Each row comes from the steps of one path. Every step used is in the known rows, and no mark comes twice. Write the path behind each row, first mark first.
In the rows, 128 means zero.
Known rows:
d/p: [129 151 106 100  81 145 145 145 138 144 111 137 138 120 115 174 108 126
 127 148 123  84 183 137  98 119  87 119 145]
j/v/h: [188 138  97  90 101 122 144 131 157 125 120 133 130  89  57  89 129 118
 108  65  86 113 144 114  96 124 137 100 141]
h/v: [154 172 110 157 130 145 127 126 133 105  90 128 109 102  66 134 132 133
  79 156  89  98 153 131 118 113 118 107 113]
h/v/p: [161 160 110 140 133 145 117  96 126 103  71 149  96  92  54 100 131 140
  89 154  79 105 144 121 107 127 119 109 113]
v/c: [170 154 107 123 100 141 142 115 100 123 123  93 110 128 127 132 145 182
 157 130 109  94 133  98 107 137 118 135 148]
p/m: [152 148 104 107 130 154 138 140 151 120 142 119  73 111  84 148 136 111
 179 113 108  63 118 104 141 128 131 116 132]
h/v/c: [165 182 111 165 120 147 137 108 115 102  93 108 102 116  81 132 139 167
  99 164  86  87 150 108 112 128 115 118 126]
t/v/x: [129 160 122 126 102 138 127 119 122 120  66 138 114  84  54  95 135 163
 145 120 117 111 152 143 146 152 100 111  75]
d/x/v/h: [170 192 148 112  47 129 107 158 141 149  90 150 140 100  76 134 111 147
 150  82  76  82 171 166  98  87  97 142 136]
x/v/p/m/j: [184 169 106 116 114 137 114 136 128 114 107 145  70  77  61 122 126 138
 125  96  88  50 138 135  98 122 101  93 120]
m/p/g/t/v: [120 110 108  85  73 103 113 170 104  85 112 115 144 141 101 133 144 125
 147 115 109 100 140 183  59 152  90 115  98]
g/t/v: [100  96 120 103 102 139 133 178 140 101  86 125 128  94  92 105 163 146
 134 145 136 104 172 179 127 156 118 137  99]
d/p/g/t/v: [ 91 127 102  90  72 121 176 171 162 124 102 150 170 120 106 169 123 129
 128 135 118  80 201 165  86 134  54 111 128]
h/v/x: [133 180 123 152 113 149 124 105 117 110  81 140  93 103  54 120 121 132
  88 134  80  96 153 126 118 121 115 112  92]
t/v/p/m: [154 143 107 111 129 145 126 111 145 108  66 145  96  76  41  84 145 163
 167 138 113  99 133 123 147 166 108 104 100]
d/x/v/c: [179 190 146 132  52 125 111 156 128 135 102 127 133 104 100 147 122 170
 155 109  74  75 155 157 102  95  84 140 156]
d/p/m/j: [137 152 102  76  83 164 146 168 162 134 129 137  91 117  94 189  98 116
 171 138 118  41 167 120 107 131  89 103 139]
p/m/j/v/t: [184 135  81  78 111 155 137 163 180 102 146 118  55  95  69 147 124 111
 184  84  87  53 105 107 127 144 123  83 135]
t/v/c: [159 161 109 140 108 137 141 123 119 113  76 106 122  97  80 107 151 200
 153 150 124 105 147 122 139 161  99 116 111]
m/p/g: [145 130  99  90  76 104 111 149  98  98 129 115 141 148 111 148 129 117
 145 106  99 102 125 163  52 131  93 106 111]
t/v/h: [146 164 111 112 102 143 138 126 136 129  57 137 133  92  43  84 139 167
 141 113 124 115 174 138 135 147 118 119  84]
g/t: [106  89 117  90 102 142 130 178 130 111 117 123 120 111 120 121 155 123
 130 128 127  98 163 170 107 136 132 145 118]
x/v/t: [170 184  86 151  96 133 135 133 124 113 105 119 112 100 109 153 136 142
  99  92  90  73 153 164 119 112  97 109 122]
m/j: [175 126  97  68  94 152 114 173 138 122 124 128  84  92  96 139 119 138
 143 101 111  89 136 135  92 127 110  89 115]
c/v/p: [162 126 146 115 122 134  80 129  98 138  75 157 115 121  91 120 146 165
 112  86 102 134 142 115  96 140 159 108 139]

Which path is each row?
[180 140  92  67 109 156 136 166 174 114 142 128  58  93  50 131 119 110
 181  75  91  50 117  98 116 139 129  88 129]
p/m/j/v/h
[206 124  89  72  89 138 127 168 149 108 135 113  85  84  83 126 124 153
 139  93  90  86 121 115  83 142 109  76 141]
m/j/v/c
[130  92 101  68 109 115 144 119 136 111  98 167 130 103  93  90 146 134
 138  96  89 113 141 140  75 141  99 120 122]
v/p/g/t
[ 87 102 128 101  90 143 131 163 130 105  78 132 119  95  83  94 152 145
 141 129 130 102 170 176 125 160 117 140  84]
g/t/v/x
[134 147 159 128 100 137  84 138  90 145  82 147 112 132  92 138 136 156
 115  65 104 125 149 121 104 133 156 112 117]
c/v/x
[166 193 111 130  91 132 130 134 119 139  97 140 118  98  67 121 125 140
  95  75 100  72 178 150  96  97 112 116 107]
x/v/h
[174 124 101  63 121 157 115 118 141 113 112 153  54  90  68 100 127 132
 181 104  93  76 111  99 106 148 127 105 123]
v/p/m/j
[108 104 120 109  96 141 140 168 129 100  88 108 124 106 102 101 166 168
 149 151 131  96 170 163 121 165 118 145 108]
g/t/v/c
[182  90  87  44  94 125 129 176 168 100 125 149  96  72  70 103 126 129
 128  78  82  92 126 138  64 147  99  71 129]
m/j/v/p/g/t
[105  88 121  90 107 141 127 160 135  98  72 138 119  89  83  80 162 153
 141 144 130 108 166 173 119 163 121 137  99]
g/t/v/p
[200 136  96 118 108 119 148 128 141 108 138 100 121  92  93 114 141 151
 122 106  83 105 118 100 102 139 117  97 170]
j/v/c
[147 136 102 109 119 118 144 112 144 108  61 158 136  78  53  85 144 170
 141 124 105 120 145 139 121 157  82  97  97]
t/v/p/g
[ 81 131 110  88  64 122 174 159 154 130  98 153 165 120 100 162 115 128
 133 126 113  78 201 163  84 140  55 114 117]
d/p/g/t/v/x
[168 160 106 124 137 157 117 114 143  96  83 151  64  90  38 110 127 133
 116 147  76  74 133 107 111 135 121  98 112]
h/v/p/m/j
[150 151 147 111 100 140  93 144 105 155  76 149 132 139  82 129 139 158
 113  56 111 128 172 115  97 126 174 119 125]
c/v/h
[ 98 108 103  85  91 104 175 164 159 111  97 147 168 112  81 112 154 135
 135  86 105 104 176 166  89 143  82 115  98]
p/g/t/v/h
[195 118  95  91 130 124 135 117 165 103 129 140  94  74  54  88 135 114
 134  93  74  98 103 101 109 142 127  86 156]
j/v/p/m
[152 148 106 120 106 109 135 135 127 111 101 157 122  87  80 116 139 138
  96  89  84  75 155 165  76 118  79 103 119]
x/v/p/g/t
[172 184 145 128  58 126 103 166 142 137 103 143 136  95  90 149 118 146
 142 104  78  82 155 174 106  87  87 134 146]
d/x/v
[119 115 109  76  64 106 117 164 105  93 104 122 147 146  90 121 138 125
 150 102 108  99 151 181  54 151  99 120  92]
m/p/g/t/v/h
[166 128 142  99 122 147  78 143 116 132  85 157  84 121  76 132 141 159
 142  77  98 106 132 102 100 148 160  96 136]
c/v/p/m/j
[154 175  87 160 119 153 139 110 138  97  81 122 106 114  85 142 137 137
  90 140  77  98 151 136 133 127 119 113 110]
h/v/t
[183 133  91  76 116 152 133 172 177 106 151 123  53  88  61 142 123 108
 178  92  92  51 108 103 120 140 121  79 136]
p/m/j/v
[159 163 107 138 142 152 124  98 138 100  82 146  75  95  43 110 131 131
 112 151  77  81 135 106 119 132 124 107 114]
h/v/p/m
[136 107 143 103 114 117 100 145 112 128  79 165 135 129  96 124 154 158
 112  72  96 131 153 130  76 145 141 106 135]
c/v/p/g/t
[189 138  90  82 112 153 137 164 167 107 154 109  52  95  67 144 127 125
 186  95  91  45 103  92 117 146 120  87 141]
p/m/j/v/c
[139 152 104  74  76 157 147 163 167 132 129 140  89 109  78 176  93 109
 166 119 105  42 159 115 102 136  88  96 136]
d/p/m/j/v/x
[155 156 143 105  54 112 113 163 146 129  92 163 143  93  85 128 125 146
 149  94  67  82 161 179  86 102  78 136 142]
d/x/v/p/g/t
